Every row comes from one small tree of marks. Brackets hold a mark, then the marks that hang from it, in alphabetical order. Every link used is in the known rows. Which tree was each row made from?
In the rows, 128 means zero.
Known rows
[pire supo [vufe disik lasure]]: [132 127 171 109  90 100 135 117 175  99 138 129 120 130 108 169 180 111
 171 145 111 107 100 151 116  99 137 150]
[pire supo [vufe lasure]]: [121 106 160 133  92  81 133 105 172 119 122 134 103 115 114 183 162 107
 142 152 121 130 109 172 105 140 120 157]
[pire [supo lokolig] [vufe disik lasure]]: [120 138 153 133  99 106 134 135 156 101 147 139 105 130 123 169 151 121
 162 126  81 104  90 149 114  90 107 144]
[vufe pire]: [146  90 148 123 111 133 164 145 162 141 117 134 135 142 149 171 161  99
 165 168 160 129 121 143 150 131 140 157]
[matufos sizap]: [137 107 124 128 121 135 147 105 140 154 143 133 149 155 126 193 144  77
 140 157 134 142 125 167 116 170 149 144]
[sizap matufos mumom [vafug lasure]]: [156  67 184 136  96 140 141  47 145  70 173 137 149 125 124  99  93 132
 164 181 109 135 129  62 147 173 157 136]
[pire [supo tazog]]: [126  69 137 152  87 104 146  86 151 136 130 122  94 180  66 158 165 119
 148 184 151 160 115 174 119 151 143 135]
[vufe disik lasure [pire supo]]: [151 119 141 108 110 102 168 151 181 104 131 117 130 145 124 158 204 109
 169 164 164 126 102 147 113  95 174 182]
[matufos [tazog supo]]: [101  55 134 160  71 137 122 129 133 128 150 145 117 203  95 152 159  78
 120 127 131 108 129 125 135 169 163 149]
[lokolig supo]: [150  63 126 112 105 109 149 120 148 146 113 149 132 121 139 184 164  98
 155 187 150 137 147 155 133 179 139 166]
[vufe [lasure vafug] pire]: [150  74 134 120 132 114 159 148 178 169 112 148 125 128 152 161 181  83
 130 151 148 165 110 138 117 132 166 186]
[matufos sizap [tazog supo]]: [111  81 106 151  97 143 122 125 115 139 159 132 133 206 102 176 158  48
  87 113 126 124 124 155 107 180 167 142]
[matufos sizap tazog]: [112 107 118 126 117 150 121 115 105 134 139 149 146 171  93 194 147  61
 111 132 116 137 119 172 111 179 165 131]
[supo pire tazog]: [138  88 158 164  75 142 159 108 151 161 119 146 125 161  92 128 146 124
 165 163 144 132 118 149 121 134 132 163]
[lokolig [supo [pire vufe] [tazog matufos]]]: [165  70 167 136 113 151 132 110 126 150  76 158 120 134 147 100 179 101
 134 185 137 112 139 182 127 115  93 163]
[matufos [sizap vafug] tazog]: [120 118 120 117 114 153 118  78 111 118 163 171 159 155 104 162 145  88
  97 127 120 150 136 137  93 187 159 125]
[vufe disik lasure pire]: [159 133 166 126 125 136 162 177 185 122 135 134 166 152 149 158 192  90
 166 149 137 115 107 135 136 102 168 189]
[lokolig [supo [pire [vufe disik lasure]]]]: [171 131 173 102  92 121 149 153 166 128 103 159 150  88 160 148 185 104
 165 136 111  88 122 146 113 106 122 194]
[matufos tazog]: [107  78 142 135  88 143 122 115 124 124 133 161 135 171  83 171 145  89
 144 146 122 123 127 143 139 169 155 143]
[pire [vufe lasure]]: [129 120 187 147 107 118 124 127 173 136 126 151 137 128 135 184 147  90
 142 142  95 119 111 160 129 146 114 167]
[matufos [sizap mumom [vafug lasure]]]: [164 104 173 139 115 172 134  50 126  75 184 160 141 113 140 134 104 114
 128 174 135 152 135  90 115 183 142 112]
[lokolig [supo [pire vufe] tazog]]: [162  89 164 128  84 130 140 126 135 155  84 156 115 115 128 150 162 112
 133 157 122 122 117 180 128 128  95 149]
[pire [supo [tazog [matufos sizap]]]]: [136  72 113 148 144 136 137  70 122 145 131 113 116 203  90 132 186  82
 114 202 158 162 126 199  89 144 148 139]
[lokolig [supo pire [tazog [matufos sizap]]]]: [175  74 114 140 144 157 149 108 115 173  98 141 140 155 137 119 189  78
 110 194 162 144 151 201  85 153 137 183]
[sizap [matufos tazog] mumom [vafug lasure]]: [136  64 178 133  87 154 116  53 111  47 171 154 149 142  89  98  99 116
 132 154  92 128 124  67 143 186 177 125]
[vufe [lasure vafug]]: [131  64 140 135 115 107 150 110 173 175 128 157 124 137 119 160 163  90
 141 155 127 164 120 134 112 159 167 181]
[lokolig [supo [tazog [matufos [sizap vafug]]]]]: [172  83 116 126 170 161 128  79 123 147 137 156 156 165 143 115 187  84
  75 199 144 176 163 172  89 180 140 150]
[tazog [supo [pire [vufe disik]]]]: [141 102 169 126  45 145 153 135 161 133 138 136 130 153 145 111 165 111
 182 110 124  59 110 102 145  75 126 150]
[vafug lasure]: [143  75 156 177  84 150 135 101 117 125 140 145 126 136 105 156 128 112
 179 180 136 126 103 122 149 160 159 149]
[tazog matufos [supo lokolig pire]]: [124  56 117 192  85 153 155 122 131 158 138 145  97 172 166  66 136 115
 160 148 156  84 152 119 110 117 116 190]
[matufos sizap [tazog [supo pire]]]: [118  87 101 152  70 144 137 123 111 150 144 139 126 181 107 141 155  70
 101 101 146 110 129 145  84 162 165 162]

Which tree is each row?
[167 107 176 153 100 118 133 149 156 154  88 156 125 108 135 156 174 102
 109 152 108 134 116 190  99 142 102 186]	[lokolig [supo [pire [vufe lasure]] tazog]]
[135 126 185 146  81 118 140 129 171 144 110 159 130  98 142 147 142 111
 160 130 114 103 119 150 106 130 111 185]	[supo [pire [vufe lasure]]]
[135 114 123 152 106 177 108  74  77 101 169 165 149 136  88 154 126  96
  96 139 114 147 110 120 101 185 176 120]	[matufos [sizap [vafug lasure]] tazog]
[174  57 158 127 172 165 131  88 132 114 127 142 142 179 153 135 174  58
  97 219 144 158 168 182 115 178 117 143]	[lokolig [supo [tazog [matufos [sizap mumom]]]]]
[168  82 176 148 139 196 128  31 116  72 177 154 144 132 156  84 121 102
 126 201 151 142 154  91 113 165 141 125]	[tazog [matufos [sizap mumom [vafug lasure]]]]
[123  73 148 196 138 170 126 115 122 150 137 150 117 201 122 111 136 109
 140 187 114 134 126 163 135 131 109 152]	[supo lokolig [tazog matufos]]
[132  80  93 180 113 159 155 121 115 169 150 133 111 176 176  89 138  87
 125 135 151  99 145 146  82 125 125 178]	[tazog [matufos sizap] [supo lokolig pire]]
[137  67 116 170 144 142 149 127 123 129 114 120  77 186 128 109 171 116
 132 192 159 148 110 184 121  96 112 146]	[vufe [pire [supo lokolig [tazog matufos]]]]
[129 110 159  99 113 162 120  61 127  72 176 173 147 145 119 147 129  92
  97 138 120 148 157 108 103 192 138 108]	[matufos [sizap mumom vafug] tazog]
[130 116 150 149  54 152 154 153 139 136 150 143 110 149 163 111 131 127
 173  91  96  57 101 103 136  65  97 141]	[tazog [supo lokolig [pire [vufe disik]]]]
[163  52 137 147 114 145 149 107 130 159  88 154 129 153 131  97 186 108
 143 210 167 130 157 173 111 141 132 193]	[lokolig [supo pire [tazog matufos]]]
[121  95 157 114 114 158 125  91 120  88 151 154 139 167 113 182 133  64
 112 145 119 135 142 146 119 184 139 116]	[matufos [sizap mumom] tazog]
[126  77 138 148  84 143 109  75  99  94 157 146 155 151  73 112 115 110
 133 142  90 130 102  92 138 176 195 142]	[sizap [matufos tazog] [vafug lasure]]
[115 100 142 158  92 117 129 110 125 133 134 135  70 156  95 169 129 127
 131 149  90 140  83 181 127 113  81 102]	[pire [supo lokolig tazog] vufe]
[157  80 197 149  86 164 136  48 139  67 177 169 126 109 133 111 104 143
 163 188 139 139 143  62 141 169 138 120]	[sizap mumom [vafug lasure]]
[101  75 108 182  53 143 138 146 107 142 143 156  94 170 116 119 120 111
 130  98 125  88 127 120 108 139 130 165]	[matufos [tazog [supo lokolig pire]]]
[115  77 117 172  99 113 145 104 127 136 142 132  75 176  82 159 136 135
 140 169 124 156 106 173 111 137 114 130]	[pire [supo lokolig tazog]]
[128 119 166 171  81 154 135 131 125 156 115 156  99 136 124 135 111 131
 144 125  83 111  93 164 126  98  69 131]	[supo lokolig [pire vufe] tazog]
[137 110 125 183 132 106 152 166 152 129 130 125  85 161 117 166 162 120
 112 157 131 167  92 190  95 122 122 171]	[vufe lasure [pire [supo lokolig tazog]]]
[142  99 127 122 149 161 136  57 139 138 159 154 164 157 150 113 157  96
 123 182 152 146 161 134  99 166 153 151]	[tazog [matufos [sizap vafug]]]
[112  95 131 132  83 104 138 102 129 126 130 140  74 117 125 179 121 130
 161 140 110 120 103 161 125 120  81 114]	[pire [supo lokolig] vufe]
[136 107 188 153  74 146 139 111 147 154 106 150 120 142 110 138 143 118
 155 142 109 114 100 160 136 108  98 135]	[supo [pire vufe] tazog]
[155  89 179 138 157 185 129  43 141 100 173 157 148 189 140  88 144  95
  95 196 138 163 168 126 106 166 122 121]	[supo [tazog [matufos [sizap mumom vafug]]]]
[101  92 139 171  47 152 120 150 102 132 133 163  83 151 134 127 119 106
 117  77  93  72 111 131 121 115  95 138]	[matufos [tazog [supo lokolig [pire vufe]]]]
[110  60 170 112  96 125 127  91 142  81 142 133 146 179  93 146 119  78
 147 152  95 114 134 116 148 177 152 141]	[sizap [matufos tazog] mumom]
[159  44 145 152 142 145 128 107 131 152 105 146 132 178 127 127 188  85
 127 220 151 144 151 178 135 160 131 171]	[lokolig [supo [tazog matufos]]]
[138  87 146 108 111 126 154 121 179 156 145 156 146 152 116 146 183  93
 168 144 117 140 111 114 126 119 182 173]	[vufe disik [lasure vafug]]
[147  77 145 149  93 129 137  64 131 117 160 130 158 131 105 116 112 130
 160 167 107 136 107  87 137 170 182 154]	[sizap matufos [vafug lasure]]
[146  73 165 122 148 167 141  68 145 106 152 140 142 169 160 131 140  70
 141 197 147 129 166 142 120 162 126 140]	[tazog [matufos [sizap mumom]]]
[ 99  65  94 171  62 120 139 143 112 144 142 126 114 187 110 109 111  98
 127  89  96  86 113 120 113 143 151 183]	[sizap [matufos [tazog [supo lokolig pire]]]]
[131  93 100 132 102 104 169 140 135 127 125 127  81 128 140 170 145 128
 159 159 159 138 110 159 119 116 118 144]	[vufe [pire [supo lokolig]]]
[137 141 177 152  83 172 144 147 124 138 131 154 121 153 120 123 127 136
 170 113  72  87  81 137 144  58  87 126]	[supo lokolig [pire [vufe disik]] tazog]
[ 88  56 101 171  87 114 120 144 116 134 157 119 120 211 107 140 118  77
 111 100  74 103 108 127 134 164 158 161]	[sizap [matufos [tazog [supo lokolig]]]]
[130  92 114 174  91 170 103  90  84 106 188 152 133 174 103 128 137  83
  69 117 124 141 112 104 102 184 186 120]	[matufos [sizap [vafug lasure]] [tazog supo]]
[133  90 113 161 115 116 155 146 132 134 124 122  75 167 113 161 154 129
 130 165 144 160  92 178 118 107 111 132]	[vufe [pire [supo lokolig tazog]]]
[123  78 113 180  58 129 162 136 142 160 147 144  97 153 149 120 118 129
 161 121 140  95 132 117 112 130 116 177]	[tazog [supo lokolig pire]]
[152  86 117  80 114  96 177 137 181 134 123 126 109 140 125 142 216 101
 158 150 163 151  98 128 106  85 187 173]	[vufe disik [lasure vafug] [pire supo]]
[124  76 144 135  70 154 143 107 125 105 156 143 118 175 127 127 136  69
 103 113 145 104 152 120  95 166 144 145]	[matufos [sizap mumom] [tazog [supo pire]]]
[147 113 169  97  82 130 157 121 173 158 118 163 130 108 137 120 174 108
 173 111 104 104  95 113 117  74 143 170]	[supo [pire [vufe disik [lasure vafug]]]]
[122 113 152 192  72 122 140 161 158 151 137 146  95 127 169 130 122 112
 126  93  97  85 113 137  99 118  88 185]	[tazog [supo lokolig [pire [vufe lasure]]]]
[133  83 141 196 111 168 145 112 118 161 122 156 108 178 124  80 130 128
 156 174 133 115 135 154 117 110 105 174]	[supo lokolig pire [tazog matufos]]
[123 109 175 157 103  96 122 109 166 126 123 130  94 156  86 172 171 108
 118 158 106 151  93 190 103 133 117 146]	[pire [supo tazog] [vufe lasure]]
